Each row was made from one small tree. The marks that hang from a mark follow it in brackets, in alphabetical order. Every link used is in the known rows. Write each row's tree.
Known rows
pimed(ludozog(piburol)): [ 0.00 -0.08  0.19  0.19  0.09  0.12 -0.29 -0.07  0.05  0.02  0.05 -0.08
 -0.01 -0.17 -0.08 -0.06  0.03]
piburol(topon vigak): [-0.06 -0.21 -0.10  0.01  0.18  0.18  0.22 -0.11 -0.19 -0.12 -0.12 -0.09
 -0.03 -0.20 -0.22 -0.40  0.17]
pimed(ludozog(piburol(nanopa topon vigak(tikas)))): [ 0.00 -0.17  0.14  0.18  0.32  0.20 -0.14 -0.13 -0.01 -0.04  0.05 -0.14
 -0.14 -0.31 -0.16 -0.27  0.10]
nanopa(piburol(ludozog(pimed) topon(dogup) vigak(tikas))): [ 0.11 -0.10  0.12 -0.13  0.33  0.18  0.18 -0.22 -0.24  0.01  0.08 -0.08
 -0.09 -0.24 -0.12 -0.03  0.20]
piburol(ludozog(pimed) nanopa topon(dogup) vigak(tikas)): [ 0.19 -0.19 -0.04  0.02  0.68  0.31  0.44 -0.33 -0.21 -0.03 -0.02 -0.05
 -0.26 -0.55 -0.08 -0.34  0.07]
piburol(ludozog nanopa topon vigak(tikas)): [-0.01 -0.22 -0.16  0.07  0.57  0.34  0.42 -0.30 -0.11 -0.13  0.02 -0.17
 -0.29 -0.38 -0.17 -0.33  0.16]
ludozog(piburol): [ 0.17 -0.05  0.21  0.05  0.01  0.11 -0.18  0.01  0.10  0.03 -0.02 -0.13
 -0.01 -0.04  0.01 -0.08  0.13]
vigak(piburol(ludozog nanopa topon(dogup)) tikas): [ 0.02 -0.11  0.00  0.07  0.49  0.00  0.15 -0.11 -0.06  0.13  0.15 -0.18
 -0.29 -0.10  0.12  0.13  0.09]
tikas(vigak(piburol(nanopa topon))): [-0.09 -0.01 -0.04  0.00  0.07 -0.19  0.00 -0.04 -0.13 -0.01  0.12 -0.08
 -0.05 -0.11  0.03 -0.16  0.13]
nanopa(piburol(topon(dogup) vigak)): [ 0.05 -0.13  0.06 -0.21  0.18  0.12  0.10 -0.11 -0.22 -0.02  0.06 -0.06
  0.02 -0.15 -0.20 -0.11  0.24]
topon(dogup piburol(ludozog nanopa vigak(tikas))): [ 0.26 -0.21 -0.04  0.05  0.65  0.02  0.25 -0.14 -0.22  0.11  0.13 -0.05
 -0.22 -0.26  0.10  0.13  0.11]
nanopa(piburol(topon(dogup))): [ 0.04 -0.05  0.14 -0.27  0.13  0.11  0.01 -0.03 -0.11  0.05  0.09 -0.01
  0.05 -0.07 -0.14  0.06  0.19]
nanopa(piburol(ludozog topon(dogup))): [ 0.03 -0.07  0.10 -0.22  0.19  0.23  0.09 -0.16 -0.10  0.06  0.11 -0.05
  0.03 -0.14 -0.14  0.12  0.21]
pimed(ludozog(piburol(nanopa topon))): [ 0.00 -0.13  0.17  0.14  0.24  0.23 -0.22 -0.09  0.06 -0.02  0.05 -0.07
 -0.06 -0.30 -0.15 -0.20  0.06]
nanopa(piburol(ludozog(pimed))): [ 0.12  0.03  0.14 -0.09  0.08  0.12 -0.06 -0.14 -0.08 -0.01  0.13 -0.01
  0.00 -0.09 -0.02  0.15  0.09]
ludozog(piburol(vigak(tikas))): [ 0.16 -0.11  0.16  0.12  0.12  0.06 -0.06 -0.05  0.00 -0.01 -0.02 -0.21
 -0.12 -0.06 -0.02 -0.18  0.17]
pimed(ludozog): [-0.13 -0.05  0.04  0.15  0.08  0.04 -0.17 -0.07 -0.03  0.01  0.07  0.01
 -0.01 -0.15 -0.08 -0.01 -0.05]

Write each row's tree
[ 0.03 -0.08  0.05  0.03  0.43 -0.13  0.08  0.01 -0.07  0.13  0.13 -0.14
 -0.26 -0.04  0.12  0.07  0.07]  vigak(piburol(nanopa topon(dogup)) tikas)
[ 0.08 -0.11 -0.11  0.08  0.36  0.00  0.21 -0.11 -0.09 -0.12  0.06 -0.10
 -0.25 -0.18 -0.03 -0.25  0.03]  piburol(nanopa vigak(tikas))
[ 0.07 -0.02  0.15 -0.14  0.16  0.23  0.01 -0.15 -0.10 -0.03  0.08 -0.03
  0.01 -0.16 -0.12  0.03  0.15]  nanopa(piburol(ludozog(pimed) topon))
[-0.08 -0.17 -0.05  0.02  0.27  0.09  0.25 -0.09 -0.18 -0.07 -0.07 -0.15
 -0.16 -0.13 -0.17 -0.31  0.17]  piburol(topon vigak(tikas))
[-0.11  0.02 -0.06  0.09 -0.03 -0.21 -0.02 -0.11 -0.14  0.03  0.14 -0.10
 -0.03 -0.03  0.09  0.01  0.12]  tikas(vigak(piburol(ludozog)))
[ 0.10 -0.17 -0.05  0.19  0.39 -0.02  0.12 -0.09 -0.18  0.00  0.08 -0.13
 -0.19 -0.05  0.05  0.12  0.14]  topon(piburol(ludozog vigak(tikas)))
[ 0.42  0.01  0.32  0.07  0.19  0.14 -0.20 -0.03  0.08 -0.04 -0.03  0.00
 -0.06 -0.29  0.09 -0.25 -0.03]  ludozog(piburol(nanopa) pimed)
[ 0.13 -0.21 -0.04  0.02  0.39  0.33  0.36 -0.32 -0.28 -0.01 -0.13 -0.03
 -0.04 -0.47 -0.14 -0.32  0.11]  piburol(ludozog(pimed) topon(dogup) vigak)
[ 0.03 -0.01  0.02  0.14  0.30 -0.23 -0.04  0.03 -0.01  0.06  0.18 -0.16
 -0.28  0.09  0.19  0.15  0.00]  vigak(piburol(nanopa) tikas)
[ 0.42 -0.12  0.30  0.03  0.44  0.20  0.02 -0.10 -0.08 -0.01 -0.08 -0.07
 -0.16 -0.44 -0.01 -0.42  0.08]  ludozog(piburol(nanopa topon(dogup) vigak(tikas)) pimed)
[ 0.05 -0.19 -0.07  0.10  0.31  0.34  0.28 -0.30 -0.22 -0.12 -0.13 -0.08
 -0.07 -0.40 -0.17 -0.38  0.12]  piburol(ludozog(pimed) topon vigak)
[ 0.16 -0.18 -0.08  0.17  0.53  0.03  0.15 -0.11 -0.14 -0.05  0.12 -0.12
 -0.25 -0.15  0.05  0.05  0.12]  topon(piburol(ludozog nanopa vigak(tikas)))
[ 0.06 -0.24 -0.13 -0.01  0.65  0.33  0.49 -0.32 -0.16 -0.02  0.02 -0.13
 -0.26 -0.45 -0.13 -0.27  0.16]  piburol(ludozog nanopa topon(dogup) vigak(tikas))
[ 0.31 -0.04  0.36  0.03  0.13  0.20 -0.17 -0.02  0.02  0.00 -0.13 -0.04
  0.00 -0.26 -0.02 -0.29  0.07]  ludozog(piburol(topon) pimed)
[ 0.38 -0.04  0.33  0.01  0.27  0.25 -0.14 -0.04  0.06 -0.05 -0.08 -0.02
 -0.07 -0.37 -0.01 -0.36  0.04]  ludozog(piburol(nanopa topon) pimed)
[-0.15 -0.02 -0.05  0.05  0.02 -0.13  0.03 -0.11 -0.15  0.02  0.11 -0.12
 -0.02 -0.08  0.02 -0.07  0.16]  tikas(vigak(piburol(ludozog topon)))
